Each row comes from the steps of one walk. Every step used is in the known rows, and no mark comes twice. Write the walk behind each row, first mark first.
Known rows:
butiz, nebes, nibuv: [  1  -5   0   5   3  -5  -7   4  -1   2  11  -3  10  -2  -6  -9  10  -5
  -4  -8   0  -4  -3 -11  -8   1   0 -16  -5 -10   3]
nebes, butiz: [-13  10   3  -8   2  -2  -5   8  -1   3  -4   2   8  -8  12  -5  -9  -3
 -10   3  13  -6   1 -19   0   2   1  -7  -1  -1   3]
rega, tevep: [ -2   4   1   3   0  -1  -1   6   0   1  -9   6  12   1  15  -7 -10   1
  -7   2  -2  -7   4  -8  -2  -5  -1  -2   3   0   5]
kezuf, butiz, nebes, davogos, mezi, nibuv: [  2   9  -5  24  -2 -10  -1  -3  -1   0  13   1  16   0 -24 -16  30  -4
  -3  -8   2  -5  -6  -9   0  -2  -7 -18   0   4   0]
davogos, nebes: [ -2   2  -9   1   1   0  -6   3   0   1 -12   2  11   1   8   3  -6  -4
  -5 -12   2  -4   2  -4 -11  -2  -3  -7   4   0   8]
nibuv, nebes, tevep, rega: [ -5   3  10   0   1  -6  -2   2   2   1 -17  -3  16   0  24  14 -12   1
  -4  -5 -18  -7   3 -10   3   3  -1 -13   8  -5  13]
tevep, nebes: [-5  6 -2  7  1  0 -5  1  2  3  7  6 10  0 -4 -2 -8 -3 -5  0  4  0  4 -4
 -2 -2 -3 -7 -5 -8  1]
kezuf, butiz: [ -6  11  -4   9   4   5  -3   2   2   3  -2   3  11  -4 -17   0   0  -1
  -3  -1  -7  -1   0 -20  -2  -4  -4  -7   1   3   8]
nebes, davogos, mezi: [-2  9 -4  8 -2 -3 -5 -3 -6  3  9  4  4 -3  0 -7  6 -4 -4 -6 -1 -3 -4 -3
  3  2  5 -7  1 11  1]
davogos, mezi: [ -7   9  -2  17  -2  -2  -2   1  -6   3   4   6   5   3 -16  -2   2  -2
   0  -2  -3  -5  -4  -7  -3  -2  -3  -6   0   3   3]
tevep, nebes, rega: [ -2   3   3   4   4  -7  -8   1   8   3  -2   4  12   0   9  -8  -5  -5
  -4  -3  -4   3   4 -11  -4   8  -4  -5  -6  -2   3]
kezuf, butiz, nebes, rega, tevep: [  0   3   5  10   7 -10  -3   3  10   0  -8   2  19   4  -4 -24  11   1
  -4  -7  -7  -1   4 -21  -6   0  -8 -11  -1   5   9]
sula, kezuf: [ -7  -9  -8  -9  -2   5  -1   8 -14   3   3   6  10  -5  -1   3 -13  -6
  -6  -2  -4  -3   3  -2  -3   6   3  -2   1   4   4]
kezuf, butiz, nebes, mezi, davogos: [-13  18   1   4  11   0  -5  -1  -4   3  11  -2  13  -5  -7 -22  15  -7
   1  -1 -10  -4   7 -16  10  -4  -6 -14  -7   0   3]
mezi, nibuv: [ -3   6   0   9  -4  -1  -3   9  -2   2  -4   0  18  -4   4  -3  -2  -5
  -5   2   3 -10   2  -7  -6  -4  -7  -3   3  -7   1]
rega, tevep, nebes: [ -1   3   0   8   1  -3  -2   0   3   0  -3  10  14   2  12  -9 -10   2
  -8   5   5  -1   7  -6  -3  -6  -3  -6  -3 -10   4]
davogos, mezi, nibuv, nebes: [ -4  10  -4  30  -9  -4   3   3   2   2  -6  -1  18   1  -8   7   3  -7
  -1  -2 -11  -9  -2  -1  -2  -2 -10 -13   6  -8   4]
rega, tevep, nebes, davogos, mezi: [  3   2  -3  15  -3 -10  -1  -8   0   0  10  12  11   4  15 -14   3   1
  -8  -1   2   1   0  -1   3   2   1 -11  -3   2   1]
mezi, davogos, nebes: [ -6  -2  -7  -2   2   1  -8   1  -3   3  -4   0  10  -1  18  -7 -14  -8
  -3  -9  -3  -5   6   7  -2   0  -4  -5   4   3   5]
rega, nebes, davogos, mezi: [ -5  10  -3  22  -5  -6  -3  -9  -6   4   1   3   4  -1 -22  -7   5  -3
  -4  -5  -6  -5  -3  -5  -1   9   3 -11   0   2   3]
tevep, rega, nebes, butiz: [-19   5   7   8   1  -6  -2   2  -4   3 -12   3   8  -8  -8  -1 -19   1
  -9  -2  15  -9   1 -26   6  11   0 -15   5 -15   7]
davogos, nebes, nibuv: [  3  -7 -13   4   0  -1  -7   1   2   3  -7  -1  13  -3  28   0   0  -5
  -5 -10   0  -2  -3  -9 -13   7  -2 -13   2  -4   9]
butiz, nebes, tevep: [-4  9 10 -8  4 -8 -8  5  1  1  4 -3 16  7 -2 -6  6 -1 -2 -3 -6 -9  1 -2
 -7 -6 -5 -7  1 -2  5]
mezi, nibuv, nebes: [ -3   4   0  16  -6  -1  -1   7   4   2 -14  -4  19  -4   2   8  -6  -9
  -4  -1  -6  -7   5   0  -4  -3  -7 -11   5 -11   5]
sula, kezuf, butiz, nebes, tevep: [ -7  -1  -6 -13   4  -4  -3   3  -7   1   7   1  17   1 -18  -5  10  -3
  -1  -5 -11  -5   0  -7  -5   3  -5 -10   0   6   9]
sula, kezuf, butiz: [ -7  -6 -15   0   1   7   0   5  -8   4   1   7  12  -6 -18   0  -3  -5
  -4  -3  -5   0   1 -13  -1   7  -2  -6   1   7   9]
butiz, nebes, davogos, mezi, nibuv: [  1   6   3  17  -5 -12  -4   1  -3  -1  14   0  13   2 -11 -13  19  -7
  -4 -10   3  -9  -5   4  -1  -2  -4 -14   2  -1  -4]

Write each row's walk:
[  0  -5  -9   7   2  -2  -6  -2   3   4   9   5  10  -5  14  -4  -1  -4
  -6   2   7   3  -1  -9  -4   5   0 -12  -7 -14   4]
tevep, nebes, nibuv
[  3   1   7  16  -4 -12   2   9  11  -1 -29  -3  28   0  42  -8  -5  -7
  -6   1 -10  -6   8  -9  -6   3  -9  -8   5  -3   8]
mezi, nibuv, nebes, rega, tevep
[ -4   2  15  -4   4 -10  -6   5  -1  -2   3  -2  14   6   3  -3  -1   5
  -3  -9  -7 -11   0  -7   0  -2  -2 -12   5  -7   6]
butiz, nebes, tevep, rega
[-11   5   4  -3   1  -9  -1   3   5   0  -7   9  16  -2  24 -14 -15   2
 -14   8  18  -3   5 -16   2  -1  -3  -8  -4  -8   3]
rega, tevep, nebes, butiz
[-11  16   6  -4   7  -2  -8   3  -6   2   9  -2  11  -4   7 -18   3  -9
  -1  -1  -6  -8  10  -2   9  -4  -1  -9  -5  -3  -2]
butiz, nebes, mezi, davogos
[ -4   6   5  10   7  -7  -6   2   6   2  -2  -2  16   1 -26 -16  15  -4
   0 -10  -9   0   0 -24  -6   3  -7 -12  -4   5   9]
kezuf, butiz, nebes, rega
[ -3   3   2   8  -1  -4  -5   4   8   4 -17  -4  14  -3  13   2  -7  -9
  -3  -8 -20   0   7 -15  -4   9  -3  -8  -1   2  10]
nibuv, nebes, rega
[ -3  -4 -15   7   1  -3   2  -3 -11   2  19   6   9  -3 -31 -11  21  -6
  -4 -13  -5   1  -5  -5   3   7   2 -18  -1  13   5]
sula, kezuf, butiz, nebes, davogos, mezi
[ -4   9  -3   8   5   0  -3   3   1   2   8   1  11   1 -41  -6  14  -2
  -1  -7  -4  -3   2 -16  -3  -5  -6 -14  -2  -2   8]
kezuf, butiz, nebes
[ -7   3  11  -8   2  -5  -7   5  -2   1  -6   0  13   3  22   3  -8   4
  -6  -3  -8  -9  -1 -13   2   1  -1  -5   8  -1   8]
nebes, tevep, rega
[ -4   2   2 -15   3  -4 -11   0  -1   2  -7  -3  15   4  29  -7 -12  -6
  -2  -6  -7  -8   5   8  -4   1  -6  -2   5   4   7]
mezi, davogos, nebes, tevep
[ -8  21   4   4   0  -2  -4   5  -4   1  -7  -1  21  -9  34  -9   4  -6
  -4   8   2 -12   2 -14   1  -5  -7  -5   0  -7  -2]
nebes, mezi, nibuv
[  4   3  -1  10  -7  -3  -2   3   4   1  -6  -5  18 -10  23   2  -3 -11
  -9  -5  -9  -4   6  -1   0   1  -1 -12   4  -3   3]
mezi, nibuv, nebes, davogos
[ -8   9  -6   1   2  -1   0   6  -8   0   2   3  24  -9  -2 -11  18  -8
  -4   0  -1  -8   1 -16   1   2 -10 -14  -1  -4   2]
sula, kezuf, butiz, nebes, mezi, nibuv
[ -7  -6 -12  -2   4   2  -1   5  -8   1   8   4  14  -3 -35  -2   6  -6
  -2  -9  -6  -1   1  -8  -3   3  -1 -14  -1   2   8]
sula, kezuf, butiz, nebes
[  2   3   3  -1   3  -4  -8   2  -3   0  10  -1   8  -2  -4 -14   7  -5
  -7 -11  -1  -3   4  -3  -1  -1   4 -13  -4   3   0]
butiz, nebes, davogos
[ -4  14   4  -3   8  -6  -7   0   7   0   6  -2  17   4 -22  -6  15   1
  -1  -4  -8  -7   0 -14  -6  -5  -8 -10   1  -2   9]
kezuf, butiz, nebes, tevep
[-12  17   6  -5   6   2  -7   2  -6   4   4   0   9  -9  30 -14  -8  -8
  -2   5  -8  -6   8  -7  11  -1   1  -3  -4   2  -1]
nebes, mezi, davogos
[-3  9  1 10 -1 -2 -5 -6 -4  4 -4  1  5 -6 -9 -7 -6 -5 -7 -4  1 -3  4 -5
  0  8  4 -9  1 -1  3]
rega, nebes, davogos
[ -4  -7   0  -3   3  -5 -11   1   3   4 -14  -2  13   2  29 -13 -13  -9
  -3 -12  -7  -2   7  -1  -5  10  -4  -2   1   9   7]
mezi, davogos, nebes, rega
[  0 -10 -12  -4   4  -1  -2   2  -8   2  13   3  12  -9 -22 -11  10  -7
  -7 -12  -3   2   2  -7   2   8   3 -15  -2   9   6]
sula, kezuf, butiz, nebes, davogos
[ -4  13  -4   5  -1  -3  -4   3  -1   0 -17  -1  23  -6  43  -6   4  -6
  -6  -2   3 -11   2  -7  -8  -5 -11  -9   4  -6   1]
davogos, nebes, mezi, nibuv
[ 1  8 -2 18 -7 -5 -2  0 -4  1  4  2 12 -3  3 -8  9 -6 -6 -4  1 -8 -6  0
  0  0 -2 -8  3  6 -2]
nebes, davogos, mezi, nibuv
[ -1   5   8   2   4  -9  -9   7   4   1  -1  -2  11   4 -11 -13   4  -6
  -2 -10  -7  -3   3  -9  -7   2  -4  -9  -4   3   5]
butiz, nebes, rega
[-10   2   9  17   0  -2  -1  -2  -5   4 -10   3   6  -2 -17   4 -15   2
  -4  -5   2  -9   2 -13   2   7   0 -12   5 -15   8]
tevep, rega, nebes
[ -2   0  -5  16   0  -1  -4  -3   1   6  -5  -1   8  -5 -10  -2  -4  -5
  -4   0   2  -3  -2 -12  -7  10   1 -13  -1 -16   7]
rega, nebes, nibuv
[ -3   5   3  29  -8 -12  -1   4   7   3 -17  -3  20   0  11  -2   4 -10
   0  -5 -14  -5  -1  -9  -6   7 -12 -10   4   1   7]
davogos, mezi, nibuv, nebes, rega
[  1   2   6  13  -1  -9  -1   5  10   1 -26   0  19   2  36  -6  -9  -3
  -5  -3 -16   0   9 -13  -5   4  -4  -7   2   2  11]
nibuv, nebes, rega, tevep
[ -9  21   1   8   1   1  -1   0   1   3 -15  -2  15  -9  24   4   1  -6
  -3   0 -21  -4   8 -16   2  -1  -1 -14  -1  -7   7]
nibuv, nebes, mezi
[  2   1  -3   5  -1  -2  -3  -1   4   2  -7  -3  10  -8  18   2  -4  -8
  -9  -6 -13   1   8  -2   1   3   6 -12   1   4   7]
nibuv, nebes, davogos
[  2   0  10   5   3 -13  -6   7   6  -1 -11   1  18   7  14 -22   3   0
  -5  -6  -7  -4   5 -11  -8   0  -4  -8   0   0   6]
butiz, nebes, rega, tevep
[ -5  16  -5  -3   3   0  -6   0  -3   1 -13   0  15  -4  31  -3   2  -2
  -4  -5  -5  -6   4 -12  -7  -1  -4 -11   1  -1   5]
davogos, nebes, mezi
[ -9  17   7   3   0  -5  -7  -3  -1   3 -12  -2  13   4  -8   1  -8   0
  -2   1  -7 -10   2  -6  -8   4  -5  -4   3  -9   8]
rega, nebes, tevep
